Each row was made from one path, in order. Every step used is in the known rows, and no mark comes twice. Write each row's path.
(in the rows, 128 means zero)
Known rows
viveton > robona > serare > rozaf > leses: [ 94 140 128  92 104 179 130 106 134 139  85 133 155 143 185 216 128 153
 143 181  65 200  93 137 131 108 105 102 165 157 134  64]
nerat > rozaf > serare: [133 128 114 113 130 154 106 124 148 122  81 151 124 149 206 189 138 149
 134 148  83 173 124 113  99 135 101  93 138 144 123 111]
serare > rozaf > leses: [ 87 130 133 103  98 142 122 108 147 129  95 141 139 134 174 192 119 142
 161 166  83 183  99 139 118 113 107 108 173 127 126 112]
ratel > mabek > viveton > robona > serare > rozaf > leses: [ 73 132 128  75 114 214 127 126 135 133  67 115 171 116 180 224 115 151
 141 180  65 173  94 121 150 114  92 121 155 173 106  92]
viveton > robona > serare > rozaf > nikobat > mabek > leses: [100 108 159  99  99 174 143 103 131 155 103 141 165 106 175 205 133 144
 120 194  96 188  88 131 160 100  93  85 159 159 129  77]
pediz > mabek > leses > rozaf > nikobat: [105  98 183 141 114 143 156 109 148 121 144 130 162  68 163 159 120 118
 167 160 112 154  98 120 164 120  85  89 145 145 109 102]
pediz > mabek > viveton: [114 127 144 132 146 171 140 133 135 113 128 126 158  84 178 154 112 128
 145 152 101 156 100 107 156 128  79  94 146 157  96 101]
robona > serare > rozaf: [101 138 125 108 100 153 155 124 142 128  95 141 150 140 160 181 121 159
 133 178  69 185  94 120 114 116 108  96 169 150 124  81]
rozaf > serare > robona > viveton: [125 121 125 124 119 151 129 120 130 144 107 147 147 100 211 217 151 180
 126 142  83 192  90 128  91 125  97  93 135 160 124  96]
nikobat > mabek: [105 126 136 114 121 136 134 113 136 123 114 139 150 114 179 184 140 147
 125 153 104 157  99 124 130 110  92 102 173 140 120 105]
leses > rozaf > nikobat: [ 89 120 160 121 111 131 147 107 150 115 103 135 151 106 181 182 131 139
 175 142  99 156 117 139 135 123  97 116 165 146 110  94]
bubifaf > rozaf: [111 133 133 144 124 129 130 118 154 108  90 136 135 119 174 179 136 152
 165 168  87 161 106 126 116 114  87 113 145 157 119 122]
nerat > rozaf > serare > robona > viveton > mabek > ratel: [124 106 114 154 151 163 124 115 131 139  92 161 152 150 231 216 144 171
 126 146  79 193  88 107  79 120  93  64 121 182 102  92]
ratel > mabek > viveton > robona > serare: [ 97 137 127  99 138 216 145 142 129 120  79 107 177 111 175 208 127 158
 121 165  70 155  96 105 158 116  81 123 146 186  97  83]
pediz > mabek > leses: [127 113 156 146 124 156 147 127 138 123 146 129 155  92 154 151 123 130
 133 168 102 161  84 104 155 112  83  82 143 141 116 110]
rozaf > nikobat > mabek > viveton > robona: [ 95 122 153 105 141 182 121 110 126 133  98 132 164  90 210 198 134 135
 139 150 116 160 112 137 173 113  76 111 151 167 104  89]
nikobat > rozaf > serare > robona > viveton: [111 118 122 133 124 142 145 126 130 126 110 140 149  85 208 200 165 172
 125 155  80 182 100 125  79 125  91  89 141 155 123  90]
nerat > rozaf > serare > robona: [123 126 115 128 123 146 110 124 145 131  82 157 126 132 224 205 144 157
 125 142  75 198 115 116  95 130 111  87 128 152 120 110]
serare > robona > viveton: [110 128 132 134 118 141 144 118 129 139 111 138 159 100 193 205 145 183
 134 139  77 185  72 132 110 114 106 101 146 157 114 102]
viveton > robona > serare > rozaf: [100 141 124 106 118 180 148 125 135 133  83 130 159 140 175 188 126 160
 133 184  74 191  92 122 134 113 101  91 158 164 127  60]
viveton > mabek: [103 134 136 141 126 152 142 117 138 116 105 139 155 137 172 174 127 143
 132 159  90 159  94 124 121 105  97  89 161 153 104  85]
ratel > mabek > leses > rozaf: [ 86 105 154 125 115 147 162 137 154 111 110 108 168  91 147 174 132 148
 145 169  92 130  96  98 146 112  80 119 154 139 107 127]
serare > rozaf: [ 92 133 133 116 113 143 141 128 147 124  93 140 143 131 164 164 117 151
 150 167  90 173  98 123 120 117 103  97 166 134 119 107]
mabek > pediz: [107 127 139 115 130 157 132 127 145 117 115 125 146 142 169 173 143 145
 131 161 100 150 109 128 128  94  96 114 156 136 114 103]
ratel > mabek > leses > rozaf > nerat: [ 97 115 141 117 115 133 157 137 157 127 100 109 164  96 149 173 138 134
 145 168  94 127  89 100 127 117  64 125 147 147 121 130]
nerat > rozaf > bubifaf: [130 140 114 117 130 129 128 124 150 109  65 148 118 145 183 171 116 153
 143 151  85 165 100 132 115 131 106  87 146 138 131 123]
nerat > rozaf: [116 136 121 125 128 145 122 121 148 117  85 142 133 152 188 175 135 155
 145 144  76 167 106 116 119 121 110 100 151 140 114 118]
rozaf > nikobat > mabek: [102 120 152 106 105 138 126  98 137 132 111 148 145 109 182 199 137 140
 136 143 110 163 104 144 136 109  97 105 172 143 115 109]
leses > mabek > viveton > robona > serare > rozaf: [ 94 136 143 108 128 201 137 124 127 124  91 130 192  98 186 178 121 154
 111 181  80 176 101 110 148 111  80  97 151 182 111  66]
leses > rozaf: [ 92 126 145 130 125 129 156 123 149 105 108 126 156 109 175 166 135 147
 160 150  92 149 112 118 129 125  89 113 164 141 114  89]
leses > mabek > pediz: [109 123 156 112 123 161 121 117 142 112 123 131 168 121 170 166 144 147
 105 158 107 143 110 128 124  86  89 107 160 140 114 105]
ratel > mabek: [ 95 129 130 106 114 162 138 134 145 116  91 123 150 125 154 188 126 156
 133 149  88 147  93 115 125 113  97 118 164 147 104 129]
viveton > robona: [110 141 134 122 141 171 134 125 133 122  96 124 153 128 185 179 137 153
 138 155  95 169 100 124 141 110  88 104 147 157 118  83]

Write each row's path
[117 106 120 154 144 161 142 117 125 137 114 153 165 125 214 213 144 166
 120 150  92 189  85 114  84 114  79  75 135 186 105  76]  rozaf > serare > robona > viveton > mabek > ratel
[102 126 136 150 122 147 147 110 126 136 111 143 168 113 195 204 139 177
 126 148  79 180  64 135 107 101 106  77 146 167 101  85]  serare > robona > viveton > mabek
[110 138 145 103 121 203 117 105 122 122 106 127 191  97 201 215 138 145
 109 160  72 173 108 127 151 105  77 120 153 186 117  67]  rozaf > leses > mabek > viveton > robona > serare
[103 114 130 164 143 152 159 115 125 134 117 143 175 126 196 200 137 171
 129 147  86 182  68 118 104 101  87  80 146 182  95  83]  serare > robona > viveton > mabek > ratel
[104 142 115 129 126 122 149 131 144 120  97 124 143 114 169 157 153 129
 134 163  88 151 107 121  95 119  73 110 162 144 130 102]  nikobat > rozaf > nerat
[123 143 122 136 122 112 124 120 156 126  77 134 131 124 176 176 142 137
 163 167  91 157 100 127  96 119  71 118 137 165 135 127]  bubifaf > rozaf > nerat
[127 118 129 141 121 134 119 113 141 136  90 150 136  94 213 220 153 182
 152 161  81 190  94 131  84 125  87  96 116 176 126 114]  bubifaf > rozaf > serare > robona > viveton
[120 104 126 172 146 147 133 111 138 129  96 155 154 117 218 215 145 168
 144 169  91 187  88 117  77 113  70  76 117 199 105  96]  bubifaf > rozaf > serare > robona > viveton > mabek > ratel
[ 77 119 154  95 133 178 120 111 132 141  82 137 161  91 203 189 120 134
 148 168 117 170 106 135 168 115  83  99 156 158 105  95]  serare > rozaf > nikobat > mabek > viveton > robona
[112 131 136 137 130 158 143 110 128 128 111 136 163 129 177 190 134 169
 136 154  86 157  71 130 110 104  95  85 155 162 104  85]  robona > viveton > mabek
[102 110 148 119 116 133 169 139 157 104  91 114 153  84 143 169 115 145
 142 177 100 129  90 115 141 124  75 107 151 138 124 133]  ratel > mabek > leses > rozaf > bubifaf
[ 91 126 149 103  90 146 112  97 144 125 103 147 162 114 174 184 119 143
 135 162  91 177 100 135 113 103 101 102 177 135 125 114]  serare > rozaf > leses > mabek
[117 111 153 148 131 126 174 116 141 112 111 129 166  90 165 171 124 158
 144 179 100 138  68 129 129 116  73  76 140 153 125  89]  robona > viveton > mabek > leses > rozaf > bubifaf
[ 92 121 139  96 122 175 131 136 150 116 100 114 152 136 150 187 136 152
 124 161  97 133 100 120 127  93  96 121 158 138 100 127]  ratel > mabek > pediz
[118 145 123 114 128 183 147 121 129 127  97 124 161 137 182 198 141 161
 122 164  71 181  97 122 137 112  93 103 155 173 123  56]  viveton > robona > serare
[102 143 118 108 113 127 135 128 151 141  80 137 138 134 167 162 123 137
 149 169  94 171  90 127  99 120  86 103 156 142 134 113]  serare > rozaf > nerat
[109 104 168 149 128 140 164 126 146 111 149 119 166  73 158 145 124 126
 155 169 105 148  93  99 159 118  77  86 145 139 113  94]  pediz > mabek > leses > rozaf
[108 100 148 145 116 134 151 130 147 123 123 134 158  77 199 187 148 145
 131 164  91 178 116 107 119 125  80  98 130 147 125  95]  mabek > leses > rozaf > serare > robona
[116 128 140 111 108 147  91  94 143 117  95 150 153 135 197 197 135 146
 133 140  76 170 108 129 113 108 109 105 161 140 120 126]  nerat > rozaf > leses > mabek
[106 109 147 125 119 107 153 118 149 135 119 125 164  86 174 167 153 125
 134 171 111 140  96 110 132 115  60 109 155 143 137 109]  nikobat > mabek > leses > rozaf > nerat
[102 136 131 124 126 112 149 122 151 124  95 125 151 112 180 164 142 132
 160 151  95 147 106 120 110 127  74 120 156 149 128  96]  leses > rozaf > nerat
[ 96 122 157 124 142 165 110 103 139 125  80 133 155  80 212 201 139 135
 164 167 114 158 115 139 164 112  67 114 134 183 107 109]  bubifaf > rozaf > nikobat > mabek > viveton > robona
[118 104 147 132 123 142 148 129 151 112 123 130 153  94 182 173 144 137
 142 169  99 154 123 103 125 129  70 106 138 141 129  96]  mabek > leses > rozaf > serare
[101 103 119 163 149 155 160 125 125 120 117 146 166 111 210 197 157 157
 114 163  88 180  94 112  73 113  73  70 141 179 103  68]  nikobat > rozaf > serare > robona > viveton > mabek > ratel
[113 108 144 145 132 157 114 109 143 134  99 145 148 115 212 220 158 170
 132 182  93 173  92 140  85  96  88  78 110 175 109  96]  bubifaf > rozaf > serare > robona > viveton > mabek > pediz
[ 91 139 117  82 132 198 154 147 138 121  47 118 158 106 167 191  96 158
 127 191  80 163  85 122 149 128  81  97 145 177 117  92]  ratel > mabek > viveton > robona > serare > rozaf > bubifaf
[107 118 136 121 127 140 139 125 149 108 105 135 146 109 192 180 141 143
 153 154  97 157 128 116 109 138  82 108 149 145 123  82]  leses > rozaf > serare
[102 133 151 113 136 191 103 107 126 118 105 125 184  88 205 196 134 137
 126 148  94 162 111 130 154 105  72 120 149 169 112  92]  rozaf > leses > mabek > viveton > robona
[118 124 124 129 114 145 125 126 137 130 104 148 138 108 207 201 142 154
 121 145  86 193 111 125  99 127  98  95 140 153 122  95]  rozaf > serare > robona
[104 125 150 117 130 176 124 100 134 129  82 133 162  88 209 221 141 143
 147 179  92 170 111 138 158 113  72 113 139 199 110  83]  bubifaf > rozaf > nikobat > mabek > viveton > robona > serare
[108 151 112 101 118 163 144 126 138 153  70 128 154 143 177 187 131 148
 132 185  76 189  86 124 113 116  86  98 149 171 141  65]  viveton > robona > serare > rozaf > nerat
[113 147 119  99 121 165 154 127 137 125  63 136 143 132 172 183 109 159
 128 191  81 190  86 140 129 123  95  79 153 161 143  64]  viveton > robona > serare > rozaf > bubifaf
[ 93 126 155  79 104 194 110  98 135 134 101 129 180 137 182 208 138 147
 108 191  82 181 101 140 133  79  99 100 162 156 129  65]  viveton > robona > serare > rozaf > leses > mabek > pediz
[ 94 101 151 132 134 155 138 113 138 129 117 134 170 109 214 210 157 165
 131 165  98 162  97 132  98 106  90  80 128 159 105  62]  leses > rozaf > serare > robona > viveton > mabek > pediz
[111 119 147 154 121 155 150 124 138 120 125 133 162 124 160 167 132 138
 117 176  93 155  89 112 136  96  86  85 149 148 108  99]  viveton > mabek > leses
